Known rows, with every way that one mark hangs from another
{k291 {k985 k64 k476}}: [-0.50  0.44 -2.77 -0.82 -1.21  0.22 -1.18 -2.18  0.66  0.89 -2.30 -0.66
  0.67  0.58  0.88 -1.44 -3.57]
{k985 k64}: [ 0.94  0.68 -2.37 -0.17 -2.29 -0.23 -0.33 -0.10  3.18  0.39  1.17  2.81
 -0.12  0.25  1.02 -0.75 -0.61]
{k64 k291 {k985 k476}}: [-0.66 -1.69 -5.15 -3.45 -1.16  3.93  3.15  1.37 -1.15 -1.28  3.44 -0.13
 -1.17  1.33 -1.67 -2.11 -1.10]
{k985 {k64 {k291 k769}} k476}: [ 0.21 -1.02 -2.65 -2.49 -3.27 -1.30  3.01 -0.81 -1.04 -0.48  1.71  0.76
  3.84  3.71 -0.34 -3.02 -3.19]
{k427 k291 k985}: [-1.54  2.67  3.40 -0.41  1.29 -0.25 -2.28  0.91  2.36 -0.70 -3.04 -0.75
 -1.09 -4.02  1.26  3.78  2.86]
{k291 k769 k985}: [ 0.11 -0.30  2.27  2.65  2.13 -1.09 -2.03  0.75 -3.83 -0.44 -1.16  0.15
  0.70 -0.28 -0.26  0.26  1.11]
{k476 {k64 k985}}: [ 1.21  0.40 -0.92  2.21  0.16  2.53 -0.71  3.40  4.01  1.39  0.88  1.23
 -3.76 -1.33 -1.51  1.45  3.33]
{k64 {k291 k769} k476 k985}: [ 2.06 -2.83 -2.69 -0.12  2.07  3.07  4.15  1.69 -2.39 -0.81  3.14  2.45
  0.34  2.15 -3.63 -1.44  4.52]
{k291 k769 {k985 k64 k476}}: [-0.18  0.46 -0.45 -0.20 -1.29 -1.95 -0.27 -1.87 -1.52  0.61 -2.28 -1.64
  2.85  2.35 -0.18 -2.10 -3.19]
{k427 {k985 {k64 k476}}}: [ 1.68  0.95 -0.96  0.52 -0.52  1.62  0.48 -0.26  3.49  1.29 -2.29  3.29
 -2.08 -1.76  0.14  2.89  3.37]
{k64 {k291 {k769 k985}} k476}: [ 1.99 -2.84  1.15  1.36  2.58  1.02  3.39  0.89 -4.77  1.00  3.14  4.12
  0.20  1.90 -0.86 -0.34  2.19]
{k64 {k291 k476} k985}: [-0.45 -2.51 -5.79 -1.34  0.55  4.18  1.64 -0.90 -2.53 -3.34  2.42  0.33
 -1.23 -1.25 -0.40 -2.20 -0.31]
{k291 k769}: [ 0.66  0.55  1.50  0.66  0.06 -1.21  0.24  2.04 -0.03 -0.16  2.25  0.75
  0.05  0.44 -0.42 -0.32  1.44]
{k769 {k985 {k64 k291} k476}}: [-0.26 -1.34 -2.83 -1.76 -3.15  0.89  2.53 -1.23 -2.25  0.86  2.43  2.57
  1.05  2.61  1.37 -1.99 -5.17]
{k64 {k291 k476 k769}}: [ 0.06 -2.25 -1.68 -0.43  0.75  0.01  1.30 -1.22 -3.29 -2.85  1.62  0.14
  1.49 -0.46  0.53 -2.35 -0.80]
{k427 {k291 k769} k476}: [-0.50  1.14  1.53 -2.99  1.43 -3.58 -1.04 -1.01  0.24 -0.86  1.23 -0.57
  2.90  0.09  0.42  0.99  1.79]
{k427 {k476 {k64 k291}} k985}: [ 0.19 -1.12  0.02  0.52 -0.39  0.90 -2.10  0.94 -0.78 -0.50 -1.95  4.73
 -2.63 -3.12  1.47  6.63  2.97]
{k427 {k291 k769} {k985 {k476 k64}}}: [-1.20  3.35  6.13 -0.15  0.54 -2.18 -1.32  1.33  4.58  1.89 -4.92 -4.46
  0.09 -1.97 -0.21  3.39  2.12]
{k769 {k985 {k291 k476}}}: [-1.14  0.39 -1.40  1.03 -0.76  1.08 -1.94 -2.08 -0.15 -2.18  0.79 -1.21
 -2.41 -1.54  1.29 -0.69 -2.74]

Rows
[ 1.05  0.58  1.98  2.19 -2.05 -2.26  0.93  0.26 -2.56  1.32  1.96  2.78
  1.91  2.72  0.59 -0.76 -1.77] : {k291 {k769 {k985 k64}}}
[-1.10  1.03  4.23  1.29  3.88 -2.57 -2.89 -0.60 -2.09 -0.74 -3.19 -2.22
  2.96 -0.69 -0.06  0.19  1.78] : {k427 {k291 k769 k985}}
[-0.94 -2.10 -0.33 -0.70  0.97  0.07  0.37 -0.37 -5.67 -1.05 -0.90 -1.01
  2.10  1.51 -0.60 -1.46 -1.88] : {k64 {k291 k769 {k985 k476}}}
[ 1.36  0.11 -2.20  0.97  0.32  2.17  1.27  1.44  2.14 -1.43  1.53 -0.75
 -0.84  2.30 -4.58 -0.93  4.41] : {k64 k476 {k985 {k291 k769}}}
[-0.31 -0.19  2.76  0.86 -1.19  0.02  0.66  2.33 -0.27  0.69 -2.63 -0.34
 -0.74 -0.78 -0.49  3.24  1.07] : {k427 {k985 {k476 {k64 {k291 k769}}}}}
[ 0.91 -0.09  3.47  3.68  1.33 -1.16 -0.59 -0.16 -0.67  1.65  0.18 -0.67
 -1.54 -1.46  1.22  0.19 -0.53] : {k291 {k476 k64} {k769 k985}}
[ 0.09 -0.34  1.73  1.19  0.76 -0.84  0.79 -1.09 -3.72 -0.23  2.27 -0.95
 -0.46 -0.52  1.31 -1.51 -1.91] : {k291 k476 {k769 k985}}
[-0.98  1.16  1.65 -1.50  2.41 -2.48 -0.63 -2.33  1.39 -1.57 -0.65 -4.18
  2.30 -1.68  0.92 -2.04  0.19] : {k427 {k291 k476 k769}}
[ 0.06 -1.45  0.42  0.45 -0.42  1.65  1.05  1.47 -0.26  2.37  1.31  1.73
 -2.35  0.11  1.03  0.86 -2.03] : {k769 {k985 {k476 {k64 k291}}}}
[ 1.51 -3.24 -0.09  1.93  4.25  1.06  0.66 -0.29 -4.96 -0.33 -1.19  2.78
  1.36  0.60 -1.30 -0.19  3.40] : {k64 {k291 k769 k985} k476}
[-1.40  0.39  0.29 -1.85  3.46 -1.57 -4.16 -2.67 -1.52 -0.95 -2.43  0.04
  1.37 -2.17  1.75  2.20  1.00] : {k427 {k291 k985} k476}
[-0.75  2.21 -1.23 -1.94 -3.79  0.57  0.30 -0.38  3.01  0.49 -2.06 -0.35
 -1.16 -0.85  1.01  1.58 -1.98] : {k427 {k985 k64 k476}}
[-1.48  1.25 -0.97 -1.01 -2.59  0.96 -0.47  0.12  1.23 -0.13  1.78 -1.79
 -2.32  1.01  0.02 -0.50 -3.55] : {k769 {k985 k291 k476}}
[ 1.07  0.18  1.36  2.27  0.98 -1.27 -1.08 -0.13  2.96  0.64 -0.66 -1.68
 -1.11 -2.00  0.57 -0.26  1.14] : {k291 {k476 k64} k769}
[-0.87  1.89 -4.38 -2.29 -4.96 -0.13 -0.64 -1.41  5.80 -0.77  0.07 -1.54
  0.32  2.00 -0.29 -1.85 -3.74] : {k985 k64 k291 k476}
[-0.49  1.96  5.89  0.34  1.26 -2.78 -0.09  0.68  2.52  3.56 -0.92 -3.41
  0.86  0.67  0.17  0.29 -0.53] : {k427 {k291 {k769 {k985 {k476 k64}}}}}
[-0.49  1.72 -1.15 -0.04 -2.42  0.65 -2.26  1.16  7.88  0.91 -0.98 -2.34
 -3.14 -0.41 -0.66  0.72 -0.54] : {k985 k291 {k476 k64}}
